What can hang from each mark
k559: k510 k524
k118: k382 k553
k553: k118 k510 k524
k510: k382 k559 k870
k382: k510
k524: k553 k870

Each row was made from one small tree. The marks that hang from a mark follow it in brackets, in the order of their numbers. Every link used is in the known rows. Write each row's tree.
Known rows
k559{k524{k870}}: |  -3.8 | -24.8 |  11.1 |   3.2 |  21.5 | -10.7 |  10.0 | -11.1 | -11.7 |  32.8 |   0.7 |  17.6 |   8.5 |  14.2 |   5.5 |   0.4 | -12.6 |
k510{k382 k559 k870}: |  10.5 |  23.8 |  17.3 |  32.2 |  -7.9 |   0.1 |  26.3 |  -7.2 | -11.0 |   0.9 |  18.6 | -48.8 | -39.0 |  -3.3 |  33.8 | -59.2 |   3.6 |
k553{k118 k510{k382 k559} k524}: |  22.9 |  -6.4 |  -9.9 |  44.2 |   5.0 |  13.0 |  -8.1 | -23.4 |  -6.5 |  17.6 | -31.3 |  24.1 | -30.4 |  -9.0 |  32.2 |   5.1 |   3.2 |
k559{k510{k382} k524{k870}}: |  -3.3 | -29.2 |   6.5 |  25.7 |  24.5 |  -9.2 |   5.9 |  12.6 | -31.0 |  30.0 |  17.8 |   0.9 |  -2.0 |  14.2 |  11.6 | -15.0 |   7.3 |
k559{k510{k382 k870} k524}: | -11.4 |   1.0 |  -7.7 |  34.8 |  27.8 |  -3.5 |  10.5 |  13.8 | -26.1 |  26.2 |  17.4 | -15.1 | -15.9 |   8.2 |  16.7 | -27.7 |   9.7 |
k559{k510 k524{k553{k118} k870}}: |  14.2 | -37.7 |  -5.7 |  17.5 |  34.6 |   7.6 | -12.1 |  -6.7 | -23.1 |  46.4 |  12.1 |  20.1 |  26.0 |  42.9 |  13.4 |  16.3 |   0.6 |
k524{k553{k118} k870}: |  25.2 | -34.9 |  18.2 |   4.8 |  14.1 |   9.5 |  -4.0 | -27.4 |  -6.6 |  30.3 |  14.3 |   9.2 |  33.6 |  37.1 |   7.7 |   5.7 | -11.9 |
k559{k510{k382 k870} k524{k553}}: |  -3.5 |   4.8 | -12.8 |  26.3 |  32.4 |   5.9 |  13.1 |  -0.3 | -36.9 |  32.1 |  34.2 | -15.4 | -13.2 |  28.6 |  18.9 | -25.0 |   8.8 |
k118{k382{k510{k559 k870}} k553{k524}}: |   5.9 | -11.4 | -17.5 |  13.6 |  10.5 |  21.6 |  16.6 |  -0.7 | -38.7 |  16.1 |  -0.5 |  -8.4 |  -5.2 | -16.1 |  20.7 | -11.2 | -19.5 |
k553{k118{k382} k510{k559} k524{k870}}: |  15.3 | -37.3 |   0.8 |  29.2 |  11.6 |  21.4 |  -8.4 | -20.8 |  -3.7 |  40.6 | -36.7 |  32.4 |   7.4 |  -6.9 |  15.6 |  16.6 | -13.3 |
k118{k553{k510{k382 k559} k524{k870}}}: |  22.3 | -20.2 |  -0.1 |  21.0 |   5.6 |   2.0 |  14.2 | -10.4 | -38.8 |  26.4 |  12.8 |   8.9 | -21.8 |  -1.2 |  22.1 |   1.1 |  -1.7 |
k510{k382 k559{k524{k870}}}: |  14.7 |  -4.4 |  18.5 |  22.0 |  -4.1 |  -4.6 |  25.3 | -10.5 | -24.5 |   8.9 |   8.2 | -14.3 | -37.7 |   6.9 |  35.9 | -37.1 |  -3.0 |
k553{k510{k382} k524}: |  -6.8 |  -4.4 | -10.8 |  21.5 |  19.8 |  -0.3 |   4.1 | -16.2 | -17.8 |  21.7 |  -8.0 |  23.3 | -22.5 | -17.1 |   4.3 |  -0.3 |   3.9 |
k559{k510{k382} k524{k553 k870}}: |   4.4 | -25.6 |   1.4 |  17.4 |  29.0 |   0.6 |   8.4 |  -1.4 | -41.9 |  35.8 |  34.7 |   0.4 |   0.7 |  34.7 |  13.7 | -12.3 |   6.8 |
k510{k382 k559{k524} k870}: |   5.5 |  25.8 |   9.9 |  34.9 |   1.4 |  -1.6 |  31.5 | -10.3 | -18.1 |  10.9 |  12.1 | -35.1 | -48.2 |   4.6 |  39.0 | -52.7 |  -0.9 |
k510{k382 k559{k524{k553}} k870}: |  11.7 |  28.6 |   5.8 |  28.5 |   4.9 |   5.9 |  33.3 | -21.3 | -26.8 |  15.6 |  25.8 | -35.1 | -46.4 |  21.1 |  41.0 | -50.8 |  -1.7 |
k118{k382{k510}}: | -15.5 | -18.6 |  -7.9 |  -4.4 |  16.6 |  21.2 |   1.8 |   4.2 | -20.9 |   3.5 | -10.3 |  -4.7 |  13.4 | -22.4 |  -2.4 | -19.2 | -12.1 |
k118{k382 k553}: |   2.2 | -25.9 | -13.9 | -15.5 |  -2.6 |  27.0 |  25.7 |  12.7 | -36.0 |   1.9 |   3.8 |  -1.6 |   4.5 | -21.8 |  13.8 |  -8.5 | -26.2 |

Which tree is each row?
|  21.0 | -14.1 |   0.4 |  19.5 |  24.2 |   8.8 | -15.3 | -23.6 | -20.4 |  23.3 |  -3.6 |   3.3 |   2.8 |  27.9 |  21.7 |  -4.0 |   1.3 | : k382{k510{k559{k524{k553{k118} k870}}}}
|  12.4 |   7.0 |  -9.9 |  24.4 |  10.3 |  10.6 |  20.4 |  -3.1 | -41.4 |  21.6 |  17.8 | -13.5 | -36.4 |   2.6 |  28.5 | -20.6 |   3.1 | : k118{k553{k510{k382 k559{k524} k870}}}
|   7.6 |  -4.7 |  -5.3 |  31.1 |  10.6 |  34.5 |  -4.7 |  -9.1 |  -0.8 |  26.3 | -25.6 |  -7.1 |  -3.5 |  -8.2 |  18.7 | -16.2 |  -4.3 | : k553{k118{k382} k510{k559 k870}}
|  18.6 | -38.9 |  11.4 |  26.1 |  11.4 |  -5.9 |  -9.1 | -21.3 |  12.3 |  29.6 | -25.4 |  35.7 |  25.6 |   6.1 |  10.6 |  24.7 | -18.8 | : k553{k118 k524{k870}}
|  -8.2 |  -2.0 |  -2.2 |   9.8 |  12.9 |  21.8 |   7.3 |   0.3 | -17.5 |   9.0 |  -4.3 | -27.6 |   1.1 | -16.1 |   9.3 | -36.2 |  -8.5 | : k118{k382{k510{k559 k870}}}
|   0.0 | -12.0 | -22.3 |  22.5 |  35.2 |  23.7 |  -0.4 |  -0.8 | -23.0 |  41.3 |   7.8 |   2.4 |  13.4 |  27.9 |  17.4 |  -1.8 |  -4.7 | : k559{k510{k870} k524{k553{k118{k382}}}}
|   6.6 |   0.1 |  -9.1 |  13.4 |  21.5 |   3.7 | -10.1 | -11.8 | -19.5 |  10.9 |  -9.3 |  -2.0 | -13.3 |   4.4 |  19.8 | -11.7 |   4.7 | : k382{k510{k559{k524}}}
|   1.7 | -45.4 |  -0.4 |  25.2 |  22.1 |  17.3 | -10.1 | -16.9 |  -2.7 |  44.0 | -34.8 |  43.5 |  24.4 |  -9.2 |  -2.0 |  24.1 | -16.6 | : k553{k118{k382} k510 k524{k870}}
|   5.3 |  18.6 |   1.4 |  20.7 |  10.7 |  -0.2 |  16.8 | -14.3 |  -4.1 |  25.0 |   1.8 | -20.2 | -24.1 |  10.7 |  30.9 | -27.1 |  -5.6 | : k510{k559{k524} k870}
|   1.9 |  -8.2 | -19.2 |  12.9 |  26.9 |   9.5 |   7.9 |   1.1 | -41.9 |  21.6 |  25.1 |   2.0 | -14.8 |  23.1 |  21.8 | -12.0 |   8.1 | : k559{k510{k382} k524{k553}}
|   8.5 | -46.7 |   8.1 |  18.8 |   7.0 |  10.1 |   1.7 | -13.6 |   4.4 |  27.2 | -31.3 |  33.1 |  28.3 |  -8.2 |   8.9 |  16.2 | -30.6 | : k553{k118{k382} k524{k870}}
|   2.7 |   1.7 | -13.6 |   9.3 |  19.9 |  10.7 |  -2.5 | -14.7 | -16.0 |  27.3 | -11.5 |  11.8 | -24.2 |   0.4 |  17.6 |  -2.1 |   7.7 | : k553{k510{k559{k524}}}
|   4.9 |  11.2 |   2.7 |  24.5 |  20.2 |   1.8 |  -9.1 | -10.5 |  -8.5 |  13.5 |   4.5 | -30.7 |  -4.7 |   3.5 |  13.4 | -29.7 |   9.3 | : k382{k510{k559 k870}}
|  10.6 |  17.6 |  -2.9 |  13.8 |  15.8 |  18.3 |  11.6 | -26.4 | -27.2 |  23.2 |  29.8 | -22.7 | -23.6 |  20.0 |  18.0 | -30.8 |  10.4 | : k524{k553{k510{k382 k559 k870}}}
|  12.3 |   2.4 | -15.3 |  14.9 |  16.8 |  11.6 |  11.3 |  -5.6 | -32.4 |  30.6 |  11.1 |  -3.8 | -20.7 |   6.3 |  23.1 |  -4.6 |   0.4 | : k118{k553{k510{k559{k524} k870}}}
|  -6.8 |   1.3 | -10.3 |   6.2 |  21.2 |  26.8 |  12.0 | -10.6 | -28.9 |  19.4 |   2.3 | -18.6 |  -3.4 |   2.4 |  14.1 | -30.8 | -11.9 | : k118{k382{k510{k559{k524{k553}} k870}}}
|  -0.5 | -20.2 |  -1.6 |  -1.7 |  18.6 |  23.7 |   8.0 | -10.9 | -33.4 |  20.0 |   1.2 |  -5.4 |   5.5 |   5.3 |  11.5 | -20.5 | -13.8 | : k118{k382{k510{k559{k524{k553 k870}}}}}
